Each row comes from the steps of one walk. Every step used is in the known rows, and no mark comes twice. Write the walk behind each row, first mark first.
Known rows:
mosip/lisu/lapur/kavid/mugedu/nadenot: [-2.04 -2.48 -0.70 -2.52 -4.42 -0.55  0.20  1.59 -0.42  1.70 -2.24 -1.17
 -1.34  1.66  1.57  2.73 -1.09  0.64  0.81  3.36 -0.52 -0.48  5.07  3.15
 -0.26  2.50  3.73 -6.82  4.17]
lapur/kavid/mugedu/nadenot/mosip/lisu: [-0.95 -1.26 -1.09 -3.50 -4.00  0.05  2.58 -1.16 -2.78 -0.67  0.97  3.39
  0.82  0.59 -0.90  6.76 -0.91  2.11 -0.81  4.23 -1.04 -1.15  5.72  1.26
 -0.86  1.26  4.77 -5.31  4.19]
lapur/nadenot/pive: [-0.68 -1.61 -0.94 -2.32 -0.12 -0.06  5.22 -0.72  0.82 -3.05  0.47  2.43
  3.33 -1.80 -1.34  1.96 -1.06 -1.55  0.94  0.15  1.75 -2.73 -0.41  1.64
  0.09 -2.45  1.66 -2.07 -0.56]
mugedu/kavid/mosip/lisu/lapur: [-1.03 -0.35  2.08 -4.61 -4.29  1.23 -2.36  1.93 -0.38  2.34 -0.85 -2.69
 -4.52  1.31  1.73  0.21  0.12 -1.07  1.09  2.63  0.39  1.94  1.80  2.31
  1.27  4.92  1.46 -0.87  3.19]
lapur/kavid/mugedu/lisu/mosip: [ 1.26  3.61  2.23 -0.84 -0.66 -1.73 -2.17  2.89 -0.18  4.15  0.45 -2.24
 -1.83  1.05  1.47  2.76 -1.37  1.08 -1.49  4.09  0.39 -2.26  7.35  1.58
 -0.71  0.79  0.23 -2.53  2.30]
tedu/pive: [ 1.21 -1.05 -0.63  1.25 -0.80  1.50 -3.03  0.87  2.18 -0.03 -1.13 -0.73
  2.04 -0.12  0.48  1.57 -2.80 -1.35  0.81  3.12  0.53 -2.64 -0.90  1.23
  1.41 -0.02  0.02  3.37 -0.58]
mugedu/kavid/mosip/lisu: [-0.38  0.48  2.05 -3.51 -1.97  0.92 -2.18  0.90 -4.37  2.12  0.71 -0.53
 -3.44 -0.40  0.23  1.59  1.15  0.27  0.47  1.99  0.86  2.63  2.70  0.71
  1.01  3.83  1.10  1.05  2.55]
mosip/lisu/lapur/kavid/mugedu: [-1.53 -0.56 -0.06 -2.51 -3.30 -2.66 -1.85  1.94  1.09 -0.52 -2.89 -2.89
 -1.27  1.24  2.70  2.56 -0.39 -0.32  1.34  3.32 -1.88  0.45  2.80  1.59
  0.54 -0.10  4.06 -4.99  1.78]
tedu/mugedu/kavid/mosip/lisu/lapur: [-1.63 -1.81 -0.44 -5.40 -3.26  0.47 -5.66  1.47  0.66  2.00 -2.64 -3.00
 -1.44  2.87  3.47  1.94 -2.21 -1.89  0.38  2.35 -1.28  1.59  3.11  3.07
  0.82  6.41  1.08  1.19  2.16]
nadenot/mosip/lisu/lapur/kavid/mugedu: [-1.03  0.07 -0.23 -4.56 -5.20 -2.12  0.20  0.50  3.00 -2.76 -1.24 -0.57
 -0.27  2.17  1.49  4.93 -1.35 -0.38  0.09  4.77 -2.74 -0.95  2.53  1.28
  0.12  0.01  5.20 -5.50  2.22]
kavid/mosip/lisu/lapur/ruza: [-2.41 -1.41  2.83 -4.62 -4.14 -1.32 -3.15 -0.58  0.06 -1.43 -1.45 -3.51
 -0.47  0.70  2.34 -0.71 -0.54 -2.54  2.94  3.36 -0.06 -1.88  1.19  1.27
  1.72  0.45  1.22 -3.16  4.07]
mugedu/kavid: [ 1.17  1.05 -0.65  0.11  0.33  0.73  0.55  0.57 -1.80  2.55  0.66  1.24
 -1.67  0.51 -1.35  0.38 -0.51  2.52 -1.36  0.04  0.65  1.00  1.16  1.80
  0.30  0.89 -0.98  0.14  1.35]
lisu/mosip: [-0.67  1.03  1.42 -1.03 -1.67  1.54 -2.03  1.08  3.49  0.84 -0.82 -2.48
 -1.58 -0.19  0.02 -0.75 -1.54 -2.01 -0.59  0.92  0.73 -1.78  0.68  1.17
  0.36  1.41  0.08 -0.09 -0.86]
tedu/mugedu/kavid/mosip/lisu: [-0.99 -1.15 -0.39 -4.13 -1.03  0.32 -5.68  0.44 -3.48  2.15 -1.17 -0.78
 -0.38  1.11  1.86  3.23 -1.24 -0.30 -0.27  1.81 -0.88  2.16  4.15  1.44
  0.96  5.10  0.86  3.19  1.58]
nadenot/mosip/lisu/lapur: [-0.92 -0.14 -0.28 -5.44 -6.28  0.45 -0.64 -1.95  4.07 -3.65 -1.91 -0.84
 -1.69  1.34 -0.09  1.40 -1.04 -1.58  1.46  2.74 -2.80 -1.46 -0.76  0.44
  0.75  1.76  3.80 -3.34  0.73]
mosip/lisu: [-0.83  0.13 -0.16 -2.18 -2.23 -0.65 -2.63 -1.33 -2.11 -1.72 -1.99 -0.91
 -1.59 -1.18 -0.60  0.50  0.93 -0.13  1.63  0.64 -1.53  0.62  0.50 -0.86
  1.03  0.35  2.41 -0.90 -0.31]
lapur/nadenot/mosip: [ 0.09 -1.17 -1.83 -3.02 -0.37 -0.57  5.98 -1.45  1.51 -3.18  1.72  2.49
  2.53  0.62 -0.87  2.59 -0.81 -0.53  0.67  0.50  0.21 -3.50  0.27  1.49
 -0.30 -2.63  1.23 -3.35 -0.01]
nadenot/lapur: [-0.39  1.32 -1.13 -1.63 -1.62  0.73  1.92 -1.61  0.65 -2.16  0.74  1.34
  0.33  0.19 -0.94  2.83  0.58 -0.82  0.78  0.97 -2.76 -1.16  0.79  0.11
 -0.84  0.15  1.63  0.63  1.60]
mugedu/nadenot/lapur: [-1.15 -0.50 -1.88 -1.73 -2.59  2.93  4.24 -2.08 -0.99  0.12  1.44  3.03
  0.29  0.33 -1.84  3.03 -0.11  0.12  0.35  0.94 -1.27 -2.09  2.90  1.69
 -1.71  2.77  1.51 -1.29  3.97]
basol/mugedu: [-1.95 -0.75 -1.97  0.11  0.31 -0.40 -1.78  0.62  1.46 -0.73 -1.06 -0.63
  1.93  1.15 -0.16 -1.01 -0.35  1.22  0.34  0.30 -0.74 -0.93 -0.70  2.48
 -2.99  2.23 -0.20  2.54 -0.28]
lapur/nadenot: [-0.45 -1.74 -1.59 -1.09  1.45 -1.20  3.95  0.20 -0.53 -1.00  0.18  0.21
  1.57 -0.04  0.24 -0.08  0.15 -0.50  1.58 -0.87  0.97 -1.99  0.60  1.91
  0.19 -2.60  0.02 -2.73 -0.45]
basol/mugedu/nadenot/lapur/kavid/mosip/lisu: [-4.70 -1.16 -2.05 -3.56 -2.29  1.33  1.42 -0.01 -3.34 -0.02  0.57  1.28
  1.54  0.82  0.09  4.39 -0.39  1.48  1.93  4.45 -1.12 -2.87  5.76  4.98
 -2.73  5.48  3.41  0.72  4.13]
nadenot/lapur/kavid: [-0.59  2.05 -2.06  0.07  0.71 -0.72  3.69 -0.40 -0.68 -0.75  0.74  2.34
  1.29  0.19 -0.11  3.60 -1.01  1.68  0.18  2.13 -1.88 -2.50  2.80  2.10
  0.51 -2.26  1.82 -0.59  0.63]
nadenot/lapur/kavid/mosip/lisu: [-2.00  1.45  0.67 -3.45 -1.78 -0.70  0.98 -0.39 -3.25 -1.30  1.12  0.26
 -0.40 -0.55  1.45  4.81  0.58 -0.47  1.96  4.14 -1.80 -0.78  4.46  1.08
  1.19  0.63  3.97  0.25  2.12]
basol/mugedu/kavid/mosip/lisu/lapur: [-2.95 -1.16  0.05 -4.54 -3.77  0.83 -4.27  2.47  1.32  1.59 -1.86 -3.62
 -2.63  2.54  1.53 -0.69 -0.30  0.09  1.48  3.13 -0.39  1.00  1.21  4.75
 -1.78  7.34  1.10  1.45  2.78]

Which walk is each row?
[-1.60  0.17 -1.08 -1.85 -2.34 -1.91 -1.03  0.79  0.99 -0.30 -3.55 -2.42
 -1.79  0.90  1.69 -0.10 -1.69  0.85  1.82  2.23 -1.16 -1.29  1.39  2.70
  2.51 -0.77  2.50 -4.15 -0.66]  mosip/lisu/lapur/kavid
[-1.44 -2.08  0.49 -5.72 -2.85 -0.13  1.65  2.03 -0.69  1.25 -0.68 -2.65
 -3.07  1.29  2.18  0.23  0.07 -1.88  2.53  1.71  1.44 -0.02  2.32  4.29
  1.36  2.37  1.29 -3.61  2.54]  mugedu/kavid/mosip/lisu/lapur/nadenot
[-3.53 -2.74 -3.06 -5.40 -6.78  2.34 -0.21 -1.46  3.98 -2.44 -2.44  0.04
  0.24  2.85 -1.10  0.97 -1.99  0.62  1.33  3.21 -2.07 -3.14  0.81  4.29
 -3.24  6.67  3.27 -2.61  3.01]  basol/mugedu/nadenot/mosip/lisu/lapur
[-1.35 -2.38 -1.07 -3.39 -2.34  0.34  5.03  0.25  4.94 -3.12 -1.02  0.27
  2.27  0.23  0.38  0.81 -2.16 -3.03  1.62  0.72  1.33 -3.37 -1.38  3.37
  0.09 -1.21  1.89 -4.15  0.09]  lisu/lapur/nadenot/pive
[-1.33 -2.48 -0.18 -6.16 -8.40  1.79  0.75 -1.16  2.82 -1.84 -0.59  0.31
 -1.20  2.10 -0.09  4.29 -0.42 -1.85  0.47  3.68 -2.20 -0.66  3.07  0.80
 -1.95  5.00  4.84 -5.95  5.64]  kavid/mugedu/nadenot/mosip/lisu/lapur
[-1.14  0.49 -1.29 -3.85 -4.16 -1.00  1.01 -0.76  2.74 -2.49 -1.96 -0.06
 -0.70  1.48  0.74  2.38 -2.52  0.88  0.72  3.69 -2.16 -2.72  1.02  2.54
  1.90 -0.66  3.97 -4.70 -0.18]  nadenot/mosip/lisu/lapur/kavid
[-1.53 -0.60 -0.20 -3.28 -4.41 -0.37 -2.76 -0.47  2.18 -1.59 -3.48 -3.10
 -2.82  0.81  1.00 -0.88  0.02 -1.49  2.43  1.16 -1.73  0.14 -0.43  0.69
  1.07  1.68  2.62 -2.88  0.39]  mosip/lisu/lapur
[-1.22 -2.45 -0.72 -0.25 -2.25 -0.02  2.92  3.17  1.59  3.29 -0.30 -0.22
  0.16  2.59  2.31  2.26 -2.02  0.72 -0.86  2.54  0.83 -1.20  4.52  3.98
 -1.51  2.16  1.39 -6.08  4.44]  lisu/lapur/kavid/mugedu/nadenot
[-1.24 -2.40 -0.02 -1.78 -3.71  1.28  4.14  2.24  2.83  1.09  0.09  1.92
  2.11  1.01  0.58  4.37 -3.35 -0.44 -1.48  3.66  1.49 -1.79  3.62  3.85
 -1.80  2.24  3.03 -5.29  4.47]  lisu/lapur/kavid/mugedu/nadenot/pive
[ 1.67  0.00  0.08 -5.82 -3.85 -2.12  4.03  0.34  3.25 -1.12  1.24 -0.14
  0.36  3.63  1.44  3.55 -0.12 -1.47  0.80  3.38 -1.17 -3.20  3.81  1.51
 -2.34  0.62  1.38 -6.43  4.60]  kavid/mugedu/lisu/lapur/nadenot/mosip
[-2.10 -2.32 -1.09 -5.85 -4.57 -0.28  2.68 -0.93  2.81 -4.82 -3.14 -0.81
  0.79 -0.78 -0.33  1.15 -1.02 -3.07  3.43  1.40 -0.27 -2.51 -0.70  2.36
  1.16 -0.54  4.19 -4.81 -0.18]  mosip/lisu/lapur/nadenot/pive
[-1.55  0.10  1.76 -1.83 -0.23 -1.22 -1.12  1.21 -3.89  0.69  0.24 -1.14
 -0.78 -0.84  2.18  2.13  0.10  0.26  1.38  3.06  0.87  0.44  3.49  1.07
  2.06  0.44  2.26 -0.50  0.48]  lapur/kavid/mosip/lisu
[ 1.28  2.32  0.10 -0.61 -0.20 -2.13  0.58  2.00  0.29  3.49 -1.16 -1.56
 -1.87  2.75  2.09 -0.44 -2.07  2.61  0.39  2.80  0.35 -3.03  3.85  3.32
  1.02  0.22 -0.99 -3.56  1.31]  mugedu/lisu/lapur/kavid
[-0.84 -1.17 -1.96 -5.08 -2.68 -1.07  3.62 -2.77 -0.51 -5.08 -0.29  1.58
  1.03 -0.41 -1.32  3.00  0.02 -0.61  2.33  1.34 -1.36 -2.68  0.80  0.71
  1.02 -2.13  3.60 -4.28 -0.23]  lapur/nadenot/mosip/lisu
[-2.15 -2.03 -0.24 -5.43 -2.99 -1.16 -6.01 -0.15 -0.87  1.21 -2.73 -2.25
  0.97  2.54  2.82  1.29 -3.38 -0.56  0.72  3.10 -1.08 -1.53  3.43  3.89
  1.71  2.65 -0.06 -1.05  4.24]  tedu/mugedu/kavid/mosip/lisu/lapur/ruza
[-3.71 -2.20 -3.86 -3.77 -4.67  1.14  1.45 -0.33  2.82 -1.23 -2.42  0.89
  1.16  3.03 -0.45  2.05 -3.70  3.10  0.62  4.20 -1.51 -4.64  2.58  6.36
 -1.94  4.23  3.35 -4.21  2.08]  basol/mugedu/nadenot/mosip/lisu/lapur/kavid
[ 1.46  3.91 -0.08 -1.57 -0.54 -2.70  1.87  0.21 -2.93  1.15  2.00  1.63
  0.19  1.52  0.40  6.09  0.73  2.15 -0.27  4.23 -2.87 -1.70  7.31  0.62
 -1.62 -0.33  1.81 -1.92  4.64]  nadenot/lapur/kavid/mugedu/lisu
[-2.28 -2.28 -0.15 -4.11 -5.99  0.61  1.73  0.84  0.75 -0.44 -1.95  0.87
  0.48  0.04  0.04  4.93 -2.38 -0.41  0.21  4.33  0.06 -0.93  4.14  3.07
 -0.55  2.68  5.37 -6.12  4.29]  mosip/lisu/lapur/kavid/mugedu/nadenot/pive
[ 1.22  3.42  2.32 -1.66 -1.73  0.61 -3.17  0.72  0.71  3.06 -0.27 -2.66
 -3.29  0.61 -0.24 -0.75 -0.93 -0.49 -0.40  2.04  0.67 -2.67  3.88  0.85
  0.05  2.86 -1.21 -0.24  0.97]  mugedu/lisu/mosip
[-0.64 -1.84 -0.89 -2.24 -3.97  0.88  4.99  1.62  3.46  1.14  1.24  2.15
  1.17  3.26  1.20  4.85 -3.00  0.78 -1.88  4.08 -0.05 -2.52  4.15  3.81
 -1.89  2.14  2.50 -6.61  4.96]  lisu/lapur/kavid/mugedu/nadenot/mosip
[-0.64 -0.54  0.12 -0.31 -1.04 -2.38  0.73  3.32  3.15  1.12 -0.98 -1.93
  0.20  2.44  3.32  1.94 -1.39 -0.06 -0.41  2.54 -0.50 -0.18  2.45  2.45
 -0.58 -0.53  1.63 -4.10  2.04]  lisu/lapur/kavid/mugedu
[-2.05 -2.51 -1.59 -4.39 -3.02 -1.51  1.22 -0.29  1.81 -2.61 -3.51 -2.92
 -1.28  0.69  1.33 -0.96  0.07 -2.17  3.90  0.30 -0.83 -1.97  0.08  2.54
  1.46 -0.95  2.66 -5.52 -0.14]  mosip/lisu/lapur/nadenot
[ 0.79  4.99  1.30 -2.48 -2.23 -1.28 -0.22  1.29  0.55  2.03  1.20 -0.93
 -1.33  1.42  0.49  5.24 -0.78  0.24 -0.83  4.89 -2.04 -3.42  8.11  1.83
 -1.35  0.99  1.99 -1.85  3.75]  nadenot/lapur/kavid/mugedu/lisu/mosip
[ 0.05  0.16  0.34 -2.63  0.82 -1.95 -3.00  3.04  0.82  4.56 -0.75 -2.59
  1.34  4.43  5.93  1.84 -3.64 -0.24 -0.27  3.80 -0.03 -2.39  6.33  3.71
  0.17  3.98 -1.56  0.10  1.99]  tedu/mugedu/lisu/lapur/kavid/mosip
[-2.33 -2.89 -4.53 -4.49 -4.11  0.57 -0.10 -1.33  2.02 -0.54 -3.22  1.39
  2.28  3.32  1.44  4.51 -5.62  1.10 -0.12  3.39 -2.50 -4.19  4.47  4.70
  0.51  3.38  3.32 -4.59  1.50]  tedu/mugedu/nadenot/mosip/lisu/lapur/kavid
[-0.28  1.61 -0.92 -0.67 -0.35 -1.83  2.81  0.54 -0.31 -0.95  1.64  1.77
  1.72  0.67  0.76  5.94  0.09  0.58 -0.38  2.92 -2.88 -0.70  4.26  1.01
 -1.29 -1.60  3.12 -1.54  3.13]  nadenot/lapur/kavid/mugedu
[-0.57 -1.91 -2.06 -4.13 -2.64 -0.23  6.03 -0.35  5.50 -3.13  0.17  0.31
  1.40  2.64  0.86  1.08 -1.83 -2.00  1.33  1.28 -0.28 -4.15 -0.76  3.00
 -0.13 -1.31  1.35 -5.23  0.53]  lisu/lapur/nadenot/mosip
[-0.06 -1.19 -0.85 -1.19 -1.81  0.53  5.32  0.44 -0.71  1.10  2.89  4.28
  2.41  1.49 -0.42  6.23 -2.05  2.22 -2.57  3.53  0.46 -2.02  5.27  2.16
 -2.01  0.70  2.37 -4.59  4.63]  lapur/kavid/mugedu/nadenot/mosip
[-1.79 -1.32 -2.01 -3.91 -5.29  1.20  3.33 -1.03  1.01 -0.63 -1.40  1.53
 -0.89  1.89 -0.28  2.91 -3.28  1.62  0.46  3.74 -0.72 -3.86  3.19  3.90
  1.02  2.02  3.54 -6.60  2.49]  mugedu/nadenot/mosip/lisu/lapur/kavid
[ 2.07  2.61  0.95  0.06  1.01 -3.35 -0.04  1.77 -3.60  3.08  1.12  0.17
 -0.02  1.30  1.32  3.42  0.07  2.89 -1.11  3.27 -0.07 -0.40  6.49  0.50
 -0.94 -0.39  0.02 -2.49  3.17]  lapur/kavid/mugedu/lisu
[-2.64 -0.21 -0.12 -3.68 -2.79  1.65  3.11 -0.72 -4.60  0.89  1.76  2.04
 -0.41 -0.33  0.45  5.34  0.01  0.28  1.68  3.96 -0.43 -1.74  6.64  2.58
  0.22  3.30  3.64 -1.43  4.34]  mugedu/nadenot/lapur/kavid/mosip/lisu
[-2.01 -1.23  2.71 -4.71 -4.64  0.35 -2.83  1.17  1.45 -0.37 -1.35 -4.09
 -2.83  0.83  2.98 -0.32  0.59 -3.77  2.51  2.51 -0.31  1.18  0.72  0.51
  0.90  4.29  2.56 -1.00  1.95]  kavid/mosip/lisu/lapur
[-0.56 -1.80 -0.60  0.74  0.07 -0.05  3.11  1.87 -2.49  3.28  1.27  1.97
  1.37  0.77  0.59  3.71 -1.18  2.10 -1.58  2.11  1.47 -0.53  5.67  2.37
 -1.52  0.82  1.04 -4.18  4.09]  lapur/kavid/mugedu/nadenot
[-1.00 -1.05 -0.89 -2.31 -3.72  1.77  3.31 -0.86 -0.66 -0.15  2.18  2.54
  0.66  0.79 -1.02  5.60  1.04 -1.03 -0.35  1.88 -1.84 -0.31  4.54  0.34
 -3.60  3.46  2.80 -2.07  6.38]  kavid/mugedu/nadenot/lapur
[-2.16 -3.56 -2.08 -6.36 -1.87 -0.69 -1.88  1.59  0.13  1.14 -2.45 -2.76
 -0.03  2.87  3.80  1.88 -2.16 -2.38  1.88  1.40 -0.31 -0.52  3.56  4.78
  1.07  3.83  1.04 -1.57  1.81]  tedu/mugedu/kavid/mosip/lisu/lapur/nadenot
[-1.33 -0.79  2.06 -0.85 -0.22 -0.45  1.42  3.91  2.12  2.71  0.74 -2.24
 -0.37  2.27  4.41  0.27 -1.87 -1.22  0.34  2.83  1.87 -1.05  2.01  3.55
  1.04  1.14 -0.02 -1.66  1.14]  lisu/lapur/kavid/mosip
[-2.20 -3.74 -3.57 -6.15 -6.36  2.09 -1.81 -2.65  3.37 -1.70 -3.18  0.49
  1.32  3.17  0.72  3.65 -4.03 -1.35  0.30  2.35 -3.28 -2.60  2.48  2.61
 -0.58  5.79  3.19 -3.26  2.30]  tedu/mugedu/nadenot/mosip/lisu/lapur
[-1.49 -0.66 -1.69 -1.64 -2.26  1.30  4.06 -3.76 -2.32 -0.98  1.36  3.85
  2.80  0.02 -2.55  2.63 -1.32  1.32  0.78  1.73 -0.77 -5.16  3.29  2.35
 -0.77 -0.94  0.14 -3.25  6.29]  mugedu/nadenot/lapur/ruza
